Known rows, with every step that occurs
P/U/R/X/C: -93	56	54	277	2	148	11	22	85	-237	-97	23	-121	-164	-61	-97	-426	320	-15	-42	316	-141	-139	74
R/X/P/U: 113	98	-114	-12	151	-83	-82	-57	51	-189	99	-93	117	113	145	-38	309	-218	-19	-7	167	2	-140	82
U/R: -52	-118	145	216	-102	210	145	45	30	115	-71	151	-146	-87	-66	55	-68	415	29	211	63	300	-59	-105
Y/L: 51	74	-27	208	-166	68	121	-136	-196	149	-104	13	-4	-108	-12	-18	219	57	176	-501	-247	-164	273	-274
U/R/X: -30	-242	123	282	-19	-92	340	17	138	252	-238	59	155	-208	-38	-43	-124	-65	-4	-153	360	-14	-108	96
U/S/X: 343	-52	-40	99	-155	-179	228	-27	303	108	-156	64	394	0	163	82	645	-196	82	-173	-441	194	-309	-96
S/U: 205	102	-40	350	-159	-92	-57	-176	-197	-120	-147	22	242	5	89	215	65	178	303	-253	55	423	41	-48
J/C: -35	182	66	62	102	297	1	19	-267	-181	-75	68	86	-159	-142	-90	-2	-140	71	63	-111	-88	89	-205
Y/L/U/R/X/C: -64	48	31	248	-74	38	31	24	-55	-106	-124	27	-128	-198	-65	-105	-489	337	-63	-52	292	-301	4	27
R/X/P/U/L: 63	37	8	-183	88	-128	-31	-35	71	13	104	-9	-62	139	-56	26	-114	28	35	-95	-42	-37	167	93
C/J: -228	-124	65	-101	-154	36	-150	103	-82	215	-178	-38	-18	4	-148	-72	-73	-126	62	-247	-25	52	291	-54
J/R/X/P: 0	9	-3	-160	113	52	168	55	-279	80	39	-100	242	-218	317	124	148	-357	-122	128	363	-121	-144	127
P/U/R: -39	-124	65	247	86	130	28	-20	157	-124	20	139	-235	138	-92	-35	-38	451	26	335	-1	381	-99	-71
C/J/R/X/P/U/L: -110	-99	33	-284	222	-126	-82	5	-29	-16	119	-7	-110	213	-43	-15	-284	35	-33	123	-58	8	261	129
C/J/R/X/P: -104	-63	-1	-242	100	27	100	88	-279	121	11	-121	219	-163	272	71	59	-386	-147	181	371	-126	-33	152
P/U/L: 74	20	46	-41	66	-83	-63	-49	91	-34	62	70	-168	197	-181	11	-103	218	118	-226	-258	88	194	-23
U/P: 99	57	38	-166	-16	14	14	-60	121	61	-179	41	227	-168	-100	140	218	-430	-94	-151	-36	-235	-108	-110
C/J/R/X: -203	-353	81	60	217	-129	207	44	-164	159	-216	-4	216	-111	70	-87	-227	-314	-76	-131	234	-121	3	113
Y/L/U/S: 27	188	-158	86	-208	-381	76	13	-99	125	-73	23	205	138	-115	-228	376	-23	-16	20	-617	-268	-90	-288
R/X/P: 88	112	-19	-136	-89	0	137	40	-132	177	-16	-135	294	-262	222	109	268	-415	-51	-117	399	-174	-117	115
X/P/U/L/Y: 39	-64	7	-161	-69	200	-297	-39	144	61	414	12	-618	203	-188	141	-252	202	67	-11	-188	260	235	25
P/U/S/X/C: 169	183	-63	145	-88	98	-67	-9	204	-331	-35	22	40	-12	80	-7	123	221	40	-77	-236	6	-273	-50
R/X/P/U/L/Y: 37	-122	9	-137	-34	101	-213	-44	198	113	360	-8	-539	155	-185	110	-302	104	44	-69	-77	178	210	95

Rows
-108	57	52	191	80	195	60	37	-177	-230	-100	4	-28	-254	58	-24	-406	113	-44	-153	265	-241	-149	54
J/R/X/C
41	-110	31	-49	-58	159	-263	-64	192	68	349	50	-635	209	-264	108	-286	259	105	-138	-264	293	248	-11
P/U/L/Y
148	55	-75	-202	16	-273	-108	-90	-15	76	-129	47	161	-24	-99	62	119	-346	-205	-8	-126	-455	89	-157
Y/L/U/P
-361	-169	81	-83	230	263	-104	116	-403	-179	-5	46	-164	8	65	-18	-417	178	-85	267	-47	80	99	-48
X/C/J/R
24	-119	80	-74	-183	228	-172	-18	118	237	276	57	-593	55	-260	179	-308	206	117	-235	-225	236	276	-34
U/L/Y
-301	-72	59	-40	-124	50	-170	121	-37	79	-203	-84	-40	-108	-160	-157	-456	-57	7	-257	203	-201	250	59
R/X/C/J
-13	-242	69	301	106	-158	236	-32	224	93	-182	58	102	-55	-55	-103	-101	-9	-9	-37	311	34	-131	111
P/U/R/X
-353	-131	63	1	-24	40	-199	107	67	-36	-154	-45	-142	22	-182	-212	-519	156	-27	12	226	-79	225	90
P/U/R/X/C/J
-37	-34	33	88	84	165	-14	3	82	-118	112	82	-205	115	30	23	34	378	-38	525	102	348	-105	-21
X/P/U/R
-197	75	-134	-73	103	-232	63	44	22	-103	31	-65	248	236	21	-271	378	-197	-69	369	-390	-67	-250	-58
C/J/R/X/P/U/S
296	142	-149	-231	-161	-152	52	-3	-30	97	80	-67	300	-13	339	138	601	-235	-92	204	-175	-35	-139	-37
Y/L/U/S/X/P
69	87	7	-210	67	-38	-110	-30	23	-40	162	12	-137	176	-61	57	-45	150	48	-33	-151	63	174	30
X/P/U/L
55	30	2	-14	-69	-7	142	4	-105	120	-17	-75	248	-189	224	145	70	-132	-37	217	497	71	-96	159
S/U/R/X/P
48	4	-31	-106	-59	-90	128	31	-156	198	21	-69	138	-165	202	51	73	-148	-139	231	389	-190	5	93
Y/L/U/R/X/P
226	126	15	142	-132	242	-63	4	95	-243	-72	28	-25	-190	125	147	-9	223	56	-271	38	30	-134	-15
S/X/C
-22	215	-154	28	-34	-234	109	8	125	-73	13	-72	307	154	8	-226	543	-232	1	148	-369	-93	-340	-93
R/X/P/U/S
-17	276	-153	-9	-64	-137	41	8	73	-120	70	-52	215	194	0	-179	591	-110	20	208	-474	-23	-327	-156
X/P/U/S
183	31	4	-215	80	-93	-77	-52	124	-46	153	26	-93	188	12	114	43	107	47	-26	-167	130	150	67
S/X/P/U/L
-48	-49	-93	-110	281	-91	-120	-9	-46	-201	109	-90	68	183	167	-90	131	-195	-89	208	145	27	-47	110
C/J/R/X/P/U
